Every row comes from one small tree of marks. The marks that hang from a mark follow it in brackets, in the order of their numbers. Every link used is in the known rows. Which tree was each row made from?
(in the rows, 128 means zero)
Known rows
J_929{J_496{J_293{J_356} J_513}}: [152 127 125 135 116 151 114 115 160 129 134 144 153 141 116 158 146 127
 120 163 125 103 106 146 126 125 152 162 126 121 132 111 149 124 115 119
 128 133 135 132 137 160 117 142]
J_929{J_496{J_293{J_356} J_423 J_513}}: [156 139 122 128 117 145  90 116 164 128 132 139 165 145 112 166 146 119
  75 190 121  96 108 148 124 131 165 166 126 121 137 120 145 128 116 115
 121 123 138 143 130 162 119 146]
J_229{J_732{J_513}}: [129 123 130 137 122 123 131 135 129 131 148 137 136 110 100 150 128 152
 164 138 145 125 129 121 131 108 112 135 112 128 137 143 130 131 133 132
 129 121 127 100 140  82 130 113]
J_958{J_519{J_939{J_423{J_496{J_929}}}}}: [135 150 138 131 114 141 103 125 123 136 142 114 143  94 105 169 115 111
  86 160 151 115 121 124 151 128 120  82 134 146 124 149 151 118 134 120
 124 166 123 140 133 153 114 161]
J_929{J_496{J_293 J_423}}: [147 127 119 127 129 148 103 121 154 132 127 140 178 135 111 173 133 109
  68 160 124 112 130 125 118 103 147 148 120 146 138 134 137 126 128 125
 126 100 126 146 134 139 124 143]
J_729{J_732{J_159 J_513 J_660}}: [118 177 121 146 107 121 138 115 114 118 164 145 151 123 153 127 126 139
 165  90 188 153 130 131 126 115 142 135 141 109 140 113 123 129 122 107
 121 147 135 110 134  53 133 114]
J_729{J_732}: [127 122 129 135 105 127 131 127 138 134 136 155 163 122 110 166 123 134
 105 135 153 121 127 128 142 113 146 167 129 139 133 122 133 133 122 122
 119 135 125  99 139 109 133 124]
J_929{J_496{J_293 J_423 J_513}}: [148 138 116 126 131 154  89 110 154 130 134 134 169 136 113 160 137 115
  92 188 112  99 107 129 122 121 155 140 121 127 134 123 141 130 134 119
 130 107 131 144 121 147 125 145]
J_939{J_423{J_496} J_519}: [138 132 127 141 104 123 141 142 126 125 141 125 162  88 101 168 123 104
 155 144 124 115 148 121 113 101 117  86 147 143 134 140 144 130 117 135
 109 122 140 157 135 149 126 140]
J_732{J_693}: [132 116 116 147  85 140 136 137 149 131 149 129 143 126 122 142 123 121
 140 111 131 152 132 137 119 104 118 149 123 136 127 132 132 124 133 122
 128 132 135 116 149 133 128 123]
J_929{J_496}: [143 111 126 140 104 136 151 123 138 137 129 154 162 117 110 166 124 120
 141 144 127 124 124 122 124 105 125 162 126 140 130 131 133 116 124 139
 134 123 129 127 144 117 126 128]
J_159{J_732{J_513 J_660 J_806}}: [126 123 139 144  80 137 163 131 150 119 164 143 134 122 152 118 103 138
 140 111 145 161 142 131 126 108 132 122 110 143 121 123 109 124 130 107
 114 127 133 109 137  84 130 116]
J_496{J_293{J_356} J_423 J_513 J_929}: [139 151 135 123 108 148  64 121 170 125 123 133 151 146 120 153 140 112
  14 151 142  93 100 157 156 153 155 116 120 127 129 137 151 137 125 106
 117 158 136 132 125 171 111 151]
J_293{J_356 J_496{J_423 J_513 J_929}}: [145 158 144 129 109 113  83 112 149 139 112 140 141 136 116 159 128 115
  81 193 121 101  98 149 155 166 150 132 132 108 135 143 144 128 124 118
 126 173 145 138 131 174 107 148]
J_958{J_519{J_939{J_423{J_496{J_513 J_929}}}}}: [136 160 135 132 113 147 100 117 125 134 146 108 130  98 105 160 117 116
 102 189 141  99 101 126 154 143 130  78 138 127 123 139 158 120 139 113
 126 174 126 140 120 159 118 162]
J_732{J_159 J_660 J_693 J_806}: [126 155 122 150  89 123 153 133 156 115 160 115 152 123 184 103 116 107
 168  76 152 193 142 143 113  80 114 105 124 125 126 108 101 118 132  91
 124 156 137 124 155  96 129 123]
J_747{J_929{J_496{J_423 J_513}}}: [149 154 131 126 138 118 110 113 136 135 136 141 151 124 110 155 118 124
  90 205 113 117  91 132 139 142 123 179 120 123 130 147 133 128 131 130
 136 137 135 145 126 128 125 132]
J_747{J_929{J_496{J_513}}}: [146 136 134 132 137 128 130 113 132 136 139 148 138 121 114 146 119 130
 128 183 117 121  90 130 140 132 112 172 122 126 125 140 135 123 132 134
 143 139 132 136 132 122 125 124]
J_229{J_732}: [130 103 133 135 126 132 124 136 146 134 121 144 153 106  97 156 128 136
 118 152 137 120 138 131 140  93 117 128 116 143 136 137 126 132 135 128
 128 134 122 100 148 100 131 124]
J_519{J_939}: [136 109 139 135 113 143 126 130 143 132 141 145 137 120 108 173 119 133
 113 152 144 133 113 126 154 119 116 122 125 157 134 139 141 126 128 121
 134 148 115 111 141 140 125 125]
J_732{J_806}: [136 104 143 135 107 117 154 137 162 126 136 143 154 116 133 149 111 122
 133 127 124 146 128 126 138  89 113 112 105 154 125 127 118 124 125 119
 123 125 128 113 143 131 129 126]
J_939{J_423{J_496{J_293 J_513}} J_519}: [140 141 119 133 118 149 116 132 138 120 152 112 158 103 104 158 140 101
 148 159 118  96 125 128 111 107 139  70 141 132 132 125 153 138 129 121
 113 121 141 162 120 164 125 153]
J_660{J_732}: [124  96 129 134  97 148 121 128 152 133 120 152 139 115 103 165 115 121
 121 148 124 126 124 132 154  91 131 153 118 153 133 144 130 138 136 129
 123 145 128 103 148 127 134 120]
J_958{J_519}: [135  99 137 145 111 135 128 129 141 131 151 131 160 117 114 162 130 126
 143 133 152 136 121 135 137 133 125  84 107 143 129 132 140 121 122 143
 128 105 125 117 148 156 129 142]
J_229{J_732{J_159 J_513 J_660 J_806}}: [125 160 137 141 123 107 154 132 134 116 157 130 143 107 162 109 119 136
 186 106 165 164 142 130 125  78 111  93 114 119 138 118 102 125 135 100
 127 149 129 109 146  37 134 113]
J_496{J_293 J_423 J_929}: [131 139 131 119 119 151  66 124 160 128 115 134 163 137 120 163 126 100
   4 127 142 109 121 138 152 117 141  99 116 154 129 151 141 134 137 117
 123 131 123 137 129 155 119 150]
J_423{J_496}: [134 128 117 138 100 134 149 127 134 137 130 143 153 105 120 153 116 118
 129 126 135 123 130 127 137 102 125 132 128 147 132 135 134 124 132 126
 129 137 133 126 139 150 128 139]
J_921{J_747{J_929{J_496{J_423}}}}: [148 143 146 122 132 100 120 117 124 133 119 135 168 115 115 165 125 132
  88 190 114 132 126 134 128 133 122 188 116 140 129 138 125 117 135 140
 131 129 132 133 138 142 117 127]
J_159{J_732{J_513 J_693 J_806}}: [128 117 128 147  64 135 170 138 160 124 172 124 123 128 139 122 101 141
 170 116 120 167 143 133 112 115 124 158 103 136 114 127 110 130 141 108
 111 112 140 106 140 103 127 119]
J_729{J_732{J_513 J_660 J_693 J_806}}: [123 168 125 148  72 111 143 134 133 123 185 132 145 134 162 106 121 137
 163  89 159 182 133 130 115 102 131 173 123 112 128 102 109 127 125  93
 121 149 141 110 136  70 133 105]
J_159{J_732{J_513 J_660 J_693 J_806}}: [127 137 122 150  58 143 156 136 154 120 181 127 124 130 161 103 106 137
 162  98 138 182 147 138 113 101 127 149 114 132 117 117 104 125 138  98
 115 133 140 112 141  83 131 111]
J_729{J_732{J_159 J_513 J_660 J_693 J_806}}: [120 187 118 151  84 107 157 126 132 115 184 123 146 129 182 100 117 132
 187  77 176 191 139 134 111  98 134 152 130 106 131  97 102 126 128  85
 118 150 142 110 140  52 133 112]

Which tree is each row?
[119 128 139 139 107 113 155 126 147 120 145 136 122 108 145 136 101 129
 195 123 136 154 128 128 141  90 118 133 107 138 133 134 111 133 143 112
 120 132 134 105 147  83 132 116] | J_660{J_732{J_159 J_513 J_806}}
[132 148 134 133  97 132 115 135 125 129 128 123 154  88 104 163 117  93
 100 125 137 104 140 120 129 104 112  82 152 143 126 151 148 128 125 131
 113 155 140 156 129 143 117 146] | J_939{J_423{J_496{J_929}} J_519}
[131 158 117 125 121 165  98 112 144 135 125 132 140 117 127 132 126 108
  71 129 137  92 106 134 153 119 144  95 128 133 122 132 149 133 147 109
 136 161 130 136 119 168 118 158] | J_423{J_496{J_293 J_513 J_929}}
[133 168 133 126 108 152 111 121 131 135 129 123 126  99 104 156 107 113
  87 184 121  98 104 125 155 124 124 122 147 131 124 148 153 127 145 101
 124 197 129 138 117 142 116 147] | J_519{J_939{J_423{J_496{J_513 J_929}}}}
[127 151 126 152  93 108 176 133 144 116 174 113 128 121 165 113 109 128
 212  84 141 181 135 132 110 100 109 126 113 119 125 121 114 123 133 105
 124 126 141 116 146  96 128 119] | J_732{J_159 J_513 J_693 J_806}
[131 148 132 125 104 139  80 121 148 133 119 132 147 126 116 147 115 112
  46 157 132 100  97 133 155 144 140 124 121 126 128 149 138 131 139 118
 125 145 135 124 119 142 123 142] | J_496{J_423 J_513 J_929}
[140 138 125 126 126 152 115 129 143 126 142 128 149 108 104 175 126 111
  93 161 121 115 131 126 130  86 136 109 137 157 134 139 153 129 137 101
 122 152 119 145 132 157 119 149] | J_519{J_939{J_423{J_496{J_293}}}}
[120 140 122 147  89 121 165 129 151 119 159 120 114 114 152 120 104 126
 202 110 132 175 135 136 129  81 121 153 111 124 128 130 104 133 149 103
 120 141 144 107 150  89 130 112] | J_660{J_732{J_159 J_513 J_693 J_806}}
[155 139 139 129 138 132 110 113 156 128 143 147 143 141 120 158 141 133
  97 172 127 115  91 151 137 134 133 171 120 126 128 127 146 128 119 123
 136 153 132 145 138 152 114 135] | J_747{J_929{J_496{J_293{J_356} J_513}}}
[130 144 121 126 120 156 103 119 144 134 118 133 153 117 129 145 122 101
  53 105 148 109 128 133 147  99 136 102 127 152 125 140 145 129 141 114
 135 149 126 137 132 163 118 157] | J_423{J_496{J_293 J_929}}
[135 156 127 126 119 157  91 125 136 123 134 112 150 102 109 155 132  95
  85 142 124  85 118 127 130 117 133  58 147 131 125 137 159 137 138 119
 117 145 140 161 112 161 117 159] | J_939{J_423{J_496{J_293 J_513 J_929}} J_519}
[116 128 124 142 106 131 145 120 131 124 142 139 118 109 125 151 112 133
 186 122 149 141 123 132 143 104 129 141 118 130 137 145 127 136 139 126
 123 134 135 106 144  86 132 114] | J_660{J_732{J_159 J_513}}
[116 140 111 152  88 134 140 123 135 123 157 120 114 117 132 133 115 129
 199 105 144 163 130 138 128 100 128 169 125 118 134 137 124 136 147 117
 124 146 142 103 150  96 129 112] | J_660{J_732{J_159 J_513 J_693}}
[124 120 125 145  78 158 147 124 135 121 164 143 130 127 131 134 115 139
 144 108 158 146 138 132 129 123 140 134 121 136 127 132 124 127 130 121
 118 129 133 108 137  88 129 116] | J_159{J_732{J_513 J_660}}
[139 151 125 132 109 143 133 127 132 132 141 123 129  97  99 162 116 124
 139 198 113 106 109 122 141 118 130 125 144 127 133 136 149 127 138 103
 123 165 129 135 123 147 124 140] | J_519{J_939{J_423{J_496{J_513}}}}
[132 157 136 125 105 140 114 128 129 137 125 131 134  98 106 167 105 106
  69 153 134 109 124 123 153 107 117 120 145 150 127 157 148 123 137 108
 123 190 125 138 131 139 112 145] | J_519{J_939{J_423{J_496{J_929}}}}
[132 146 131 127 115 149  98 133 139 123 130 117 161  99 111 166 129  87
  72 121 139 100 139 125 125  98 126  61 146 151 126 145 153 134 130 126
 114 144 134 166 126 161 115 158] | J_939{J_423{J_496{J_293 J_929}} J_519}
[131 134 125 146  76 130 138 140 163 122 160 129 153 129 164 114 118 113
 136  94 137 183 137 139 117  83 115 126 118 136 125 112 108 118 128 100
 126 152 136 124 151 115 130 118] | J_732{J_660 J_693 J_806}
[123 148 113 146  76 141 120 130 139 128 154 143 162 134 138 130 133 124
 107 100 164 161 137 141 120  98 145 182 142 120 132 108 122 126 125 101
 124 160 135 111 145  93 132 116] | J_729{J_732{J_660 J_693}}
[127 147 135 141 107 119 156 129 154 115 143 137 157 116 176 120 112 110
 145  93 156 169 140 137 133  82 116  86 122 137 130 112 107 118 128  98
 125 145 130 123 151  97 132 126] | J_732{J_159 J_660 J_806}
[147 140 119 133 113 135 117 114 141 137 127 139 162 123 108 156 122 121
 117 196 111 101 108 126 127 132 140 160 125 117 136 130 135 123 130 125
 129 114 138 134 125 130 128 136] | J_929{J_496{J_423 J_513}}
[119 159 123 142 106 132 128 117 130 121 142 148 166 121 148 137 125 125
 116 105 185 150 137 139 133 100 149 134 144 122 138 113 121 129 125 101
 121 159 128 109 145  73 135 124] | J_729{J_732{J_159 J_660}}
[131 138 140 142  88 116 148 134 136 119 171 139 142 125 158 123 116 130
 166  97 152 165 124 122 130 103 112 101 109 132 127 122 116 119 119 115
 126 132 133 122 136  94 132 109] | J_732{J_513 J_660 J_806}
[126 120 126 144  65 155 150 137 171 120 154 130 144 127 156 112 109 121
 116 104 130 179 154 145 115  85 132 141 118 144 117 114 100 125 139  92
 113 150 135 111 151 106 131 124] | J_159{J_732{J_660 J_693 J_806}}
[144 123 118 133 126 161 117 110 152 130 135 141 154 131 114 154 139 123
 125 162 114 106 104 127 125 107 145 139 124 132 129 118 142 125 135 121
 138 118 127 133 129 138 127 140] | J_929{J_496{J_293 J_513}}
[138 159 138 126 122 121  84 109 141 140 112 135 145 128 116 156 120 110
  88 189 111 104 100 133 150 153 143 108 127 117 131 146 139 130 141 120
 136 152 137 138 123 161 118 146] | J_293{J_496{J_423 J_513 J_929}}
[134 145 140 133 118 130 113 110 138 142 118 138 133 121 116 150 120 116
 126 163 119 110  95 130 149 138 133 111 130 117 126 137 143 128 140 127
 142 161 133 132 130 158 117 138] | J_293{J_496{J_513 J_929}}
[143 142 128 133 124 113 109 111 141 138 127 134 148 124 110 161 125 118
 140 202 104 112 107 131 133 139 149 120 123 113 139 134 138 133 137 121
 130 124 139 138 130 165 126 138] | J_293{J_496{J_423 J_513}}
[120 166 112 152  97 117 153 121 122 125 171 126 139 124 140 130 124 141
 181  93 171 159 132 131 114 121 139 179 134 102 133 118 125 134 133 106
 120 136 140 104 140  82 128 116] | J_729{J_732{J_159 J_513 J_693}}
[123 131 111 153  58 163 143 130 137 122 178 127 128 134 138 117 118 139
 158  96 154 168 145 139 112 119 134 154 128 124 122 128 121 127 137 111
 117 136 140 109 141  92 128 113] | J_159{J_732{J_513 J_660 J_693}}
[126 149 114 155  91 126 158 128 126 121 170 114 125 121 145 125 121 132
 211  81 155 165 129 135 114 117 117 136 125 113 130 131 129 126 134 117
 126 126 141 117 144 100 126 119] | J_732{J_159 J_513 J_693}
[139 158 126 128 105 152 102 117 153 132 124 133 140 126 131 139 134 112
  63 136 143  96 105 154 154 134 154 112 132 127 124 127 154 130 129 105
 126 175 139 137 128 181 111 160] | J_423{J_496{J_293{J_356} J_513 J_929}}
[145 150 148 130 111 102  86 120 150 139 104 147 156 133 116 172 125 107
  60 162 137 115 121 149 152 152 143 137 130 126 137 151 142 125 118 126
 121 168 138 137 145 169 107 144] | J_293{J_356 J_496{J_423 J_929}}
[152 114 132 136 111 141 119 123 162 129 131 153 164 139 117 172 145 119
 103 138 138 116 125 143 124 110 140 164 126 142 133 122 143 121 110 128
 125 131 129 134 148 151 115 139] | J_929{J_496{J_293{J_356}}}
[129 137 127 148  97 118 170 135 162 120 149 119 148 119 162 122 108 114
 171  96 134 178 142 138 118  87 112 118 114 132 123 116 107 123 137 100
 122 135 136 117 152 114 128 130] | J_732{J_159 J_693 J_806}
[125 169 121 155  84 113 166 132 135 113 184 116 136 128 187  94 114 124
 208  66 163 198 136 137 105  94 109 109 120 114 128 110 107 118 128  96
 125 151 143 125 146  77 129 113] | J_732{J_159 J_513 J_660 J_693 J_806}
[145 139 116 134 111 147 118 122 157 129 138 135 147 125 126 147 141 122
 113 147 138 104 112 154 138 129 157 127 129 127 134 114 150 131 125 108
 124 142 137 132 133 187 118 152] | J_423{J_496{J_293{J_356} J_513}}
[121 112 137 135 110 125 153 126 167 123 119 143 140 103 143 147  99 115
 145 134 126 151 136 137 147  67 126 128 110 149 133 125 107 134 144 107
 119 141 129 106 155 103 133 125] | J_660{J_732{J_159 J_806}}
[137 146 128 128 105 144 102 124 156 133 119 141 152 126 132 153 134 107
  45 104 159 109 126 150 152 117 142 121 129 146 128 136 150 127 122 113
 125 171 132 134 139 180 108 157] | J_423{J_496{J_293{J_356} J_929}}
[124 162 120 149 107 128 144 121 118 115 165 133 139 120 159 125 124 129
 191  77 173 158 128 132 125 116 126  96 129 120 137 126 127 120 123 117
 129 135 134 122 141  79 130 116] | J_732{J_159 J_513 J_660}
[131 147 121 151  71 118 148 139 142 119 183 124 135 132 167 105 121 127
 186  79 145 185 132 131 107 102 109 129 114 121 126 115 111 118 127 107
 126 143 142 123 141  94 128 105] | J_732{J_513 J_660 J_693 J_806}
